Known rows, with every way that one mark hangs from another:
kepa[debab]: [ 1.54 -1.98  0.47 -0.93  0.55  0.00 -0.40  0.35  0.18 -0.35 -0.35 -0.36
  1.86 -1.33  1.48  0.26  0.52 -0.61  0.96 -0.99]
fopo[vuga[debab]]: [ 1.78 -3.48 -0.99  0.94 -0.39  0.51 -1.59 -1.05  1.73 -0.33  1.63  1.26
  0.78 -1.65  2.96 -2.18  1.91 -1.66  0.39 -0.48]
tomip[rupe[debab] vinarit]: [ 1.43  1.61 -0.05  2.52 -1.53  0.87 -1.08  1.20  1.48 -0.40 -0.45  0.00
 -0.31 -2.30  2.29 -1.20 -0.64 -1.08  2.74 -0.58]
rupe[debab tomip vuga[fuzus vinarit]]: [ 5.79 -1.15  0.68 -0.73  1.78  1.41 -2.62  0.51 -0.71 -7.79 -0.16  0.61
 -0.79 -3.62  4.40 -2.28  0.41 -0.27  4.56  3.00]
vuga[debab]: [ 0.56 -0.78 -0.41  1.01  0.90  0.92 -1.14 -1.03  0.93 -1.48 -0.23  0.92
  0.21 -2.03  2.00 -0.58  0.46 -2.30 -1.25 -0.09]
vuga[rupe vinarit]: [ 1.79 -3.18  0.40 -1.82  1.22 -0.20  3.43 -2.40 -2.54  1.66 -0.78  1.39
  1.90 -0.04  0.45  0.75 -2.65 -0.36  0.72 -3.46]
vuga[debab rupe[tomip] vinarit]: [ 3.56 -2.94 -0.16 -0.84  2.38  0.35  1.46 -3.18 -1.76 -1.87 -2.94  1.98
  1.26 -1.80  2.85  0.73 -2.50 -3.48 -0.56 -1.76]
debab[rupe[tomip]]: [ 1.16  0.31  0.70  0.08 -0.44 -0.11  1.47 -2.02  0.75 -1.91 -2.53  0.80
 -0.65  0.85  1.31  0.25 -1.77 -0.26  0.50 -0.02]
vuga[debab[rupe[tomip]] fuzus vinarit]: [ 4.38 -2.58  0.21  0.34  2.14  0.54  0.95 -3.30 -1.43 -5.27 -2.30  1.27
  0.61 -1.82  5.23 -1.35 -2.47 -1.49  1.58 -0.17]
kepa[debab[rupe[tomip[vinarit] vuga]]]: [ 3.34 -1.67  0.95 -0.58  0.13  0.76 -0.29 -0.91  2.03 -1.87 -1.65  1.25
  1.40 -1.30  4.21 -1.85 -0.25 -0.14  2.53 -0.68]
rupe[vuga[debab]]: [ 1.41 -1.71 -0.36  0.00  0.67  1.92 -1.71 -0.47  2.27 -2.16  1.26  2.04
  0.14 -2.73  3.53 -3.04  1.68 -1.20  0.35  0.37]
debab[rupe[tomip vuga[fuzus vinarit]]]: [ 3.91 -1.91  0.82 -1.09  0.55  0.77  1.46 -2.18  0.05 -4.15 -1.39  1.68
 -0.07 -0.30  4.27 -2.35 -1.77  0.94  3.14  0.37]
fopo[tomip[fuzus vinarit] vuga[debab[rupe]]]: [ 2.99 -0.85 -1.30  1.32 -0.32  0.88 -0.68 -1.35  3.47  0.99 -1.94  1.91
  3.21 -2.26  3.10 -4.17  0.64  0.20 -0.90  0.15]
debab[rupe[tomip[fuzus vinarit]]]: [ 1.86  2.70  1.06  0.51 -0.34  0.42  0.70 -1.42  1.09 -0.73 -3.77  0.80
  0.42  0.98  1.54 -1.03 -1.67  0.85  0.31  1.08]
tomip[rupe[debab]]: [ 1.00  0.35  0.12  1.04 -1.53  0.75 -0.16  1.00  0.94 -1.56 -0.05 -0.11
 -0.36 -2.38  1.32 -0.03 -0.41 -1.57  2.10 -0.74]
tomip[vinarit]: [ 0.52  1.28 -0.16  1.56  0.03  0.05 -0.87  0.15  0.54  1.14 -0.42  0.21
  0.08  0.07  0.96 -1.18 -0.24  0.46  0.70  0.18]
rupe[debab tomip[fuzus]]: [ 2.87  3.57  1.05  0.05  0.69  0.97 -2.92  1.30  0.05 -4.47 -2.77 -0.69
 -0.34 -2.08  0.32  0.39  0.80 -0.77  0.52  3.83]
fopo[vuga[fuzus rupe[tomip] vinarit]]: [ 4.73 -4.47 -0.57 -0.97  0.23 -0.46  1.15 -1.78 -2.40 -1.28  0.25  0.46
  1.81  0.02  2.74 -1.19 -1.13  0.27  2.08 -0.94]

Rows:
[ 1.96  0.04 -0.75  1.38  0.98  0.82 -0.48 -2.25 -0.05 -0.99 -2.60  1.05
  0.71 -1.48  2.40  0.03 -1.42 -2.99 -2.22 -0.73]  vuga[debab rupe[tomip[vinarit]]]
[ 3.54  0.51 -0.51  1.28  0.96  1.57 -3.51 -0.03  2.58 -3.77 -1.32  1.76
 -0.89 -2.38  4.76 -3.24  0.94 -1.81  0.79  2.73]  rupe[tomip[vinarit] vuga[debab]]
[ 4.30 -4.10 -1.21 -0.23 -0.90 -0.41  0.65  0.17  1.50 -0.77 -0.35  1.16
  1.76 -3.30  2.48 -1.83 -0.23 -1.03  3.20 -1.34]  fopo[tomip[rupe[debab]] vuga[vinarit]]
[ 2.71  1.74  1.05 -0.17 -0.42  1.39  0.04 -1.16  2.24 -1.55 -2.52  1.88
  0.36  0.07  3.06 -3.03 -0.66  1.37  1.40  1.42]  debab[rupe[tomip[fuzus vinarit] vuga]]
[ 4.60 -1.85  0.36 -0.81  1.92  0.28  1.01 -1.67 -4.05 -4.47 -1.47 -0.26
  1.08 -1.87  2.11  0.74 -2.54 -0.59  2.09 -0.49]  vuga[fuzus rupe[debab tomip] vinarit]
[ 3.63 -0.43  1.28 -1.00  0.20  1.10 -0.34 -0.51  1.97 -1.54 -2.41  1.12
  2.13 -1.25  3.94 -2.27  0.12  0.46  2.00  0.16]  kepa[debab[rupe[tomip[fuzus vinarit] vuga]]]
[ 4.47 -2.19  1.74 -2.43  0.88  0.87  0.82 -1.11  0.91 -2.23 -2.54  1.56
  2.38 -1.49  4.04 -1.64 -0.48  0.10  2.78 -0.46]  kepa[debab[rupe[tomip[fuzus] vuga[vinarit]]]]
[ 5.14 -1.46  0.17 -1.40  1.46  0.48 -1.07  0.02 -0.98 -5.47 -0.87  0.76
 -0.38 -1.11  4.03 -2.45 -0.47  0.47  3.14  2.67]  rupe[tomip vuga[fuzus vinarit]]
[ 2.60  4.31  0.48  0.55  0.38  0.17 -1.99  1.08  0.21 -1.21 -3.81 -0.35
  0.20  0.39  0.77 -0.67 -0.30  0.30 -0.31  3.56]  rupe[tomip[fuzus vinarit]]
[ 1.95 -2.93  1.03 -1.35  0.16  0.96  2.51 -2.50  1.16 -0.70  0.17  2.85
  0.55 -0.49  3.18 -2.37 -1.15  1.07  3.05 -2.04]  debab[rupe[vuga[vinarit]]]
[ 3.23  4.59  0.95  1.21  0.69  1.03 -3.63  1.43  0.45 -3.47 -3.09 -0.51
 -0.28 -2.02  1.07 -0.64  0.61 -0.43  1.11  3.93]  rupe[debab tomip[fuzus vinarit]]
[ 4.68 -4.99 -1.93  0.06  1.24 -0.21 -0.35 -1.24  0.16 -2.44 -0.10  1.04
  2.55 -3.06  3.84 -3.11  0.21 -0.73  0.83 -0.10]  fopo[tomip vuga[debab fuzus vinarit]]
[ 3.26  0.33  0.81 -1.86 -0.86  1.52  1.07  1.23  0.93  0.07 -1.31  1.58
  1.85 -1.45  2.65 -2.96 -0.36  0.56  2.38  0.26]  tomip[fuzus rupe[vuga[vinarit]]]
[ 2.25  0.77  0.02  1.87 -1.62  1.87 -1.74  1.45  2.66 -1.29  0.76  1.12
 -0.34 -3.16  3.82 -3.17  0.33 -0.57  3.76 -0.29]  tomip[rupe[debab vuga] vinarit]
[ 3.36 -3.42  0.27  0.24  1.94  0.83  1.71 -3.46 -1.41 -3.58 -0.80  1.56
  1.31 -1.95  4.93 -1.94 -2.14 -0.82  1.71 -1.58]  vuga[debab[rupe] fuzus vinarit]
[ 1.64 -0.89 -0.67  0.42  1.02  0.79  0.03 -2.33 -0.40 -1.73 -2.29  0.91
  0.59 -1.44  1.74  0.79 -1.26 -3.34 -2.70 -0.79]  vuga[debab rupe[tomip]]
[ 2.84 -5.36 -0.27 -1.30 -0.12 -0.34  2.05 -2.16 -1.07  2.15  1.27  1.77
  2.17 -0.13  1.62 -1.00 -0.61 -0.05  1.90 -3.10]  fopo[vuga[rupe vinarit]]
[ 2.38  2.60  0.57  0.40  0.41  1.00 -0.84 -0.43 -0.82 -1.05 -2.70 -0.07
  1.12 -1.37  0.25  0.32 -0.96 -0.51 -0.60  0.66]  vuga[rupe[debab tomip[fuzus vinarit]]]
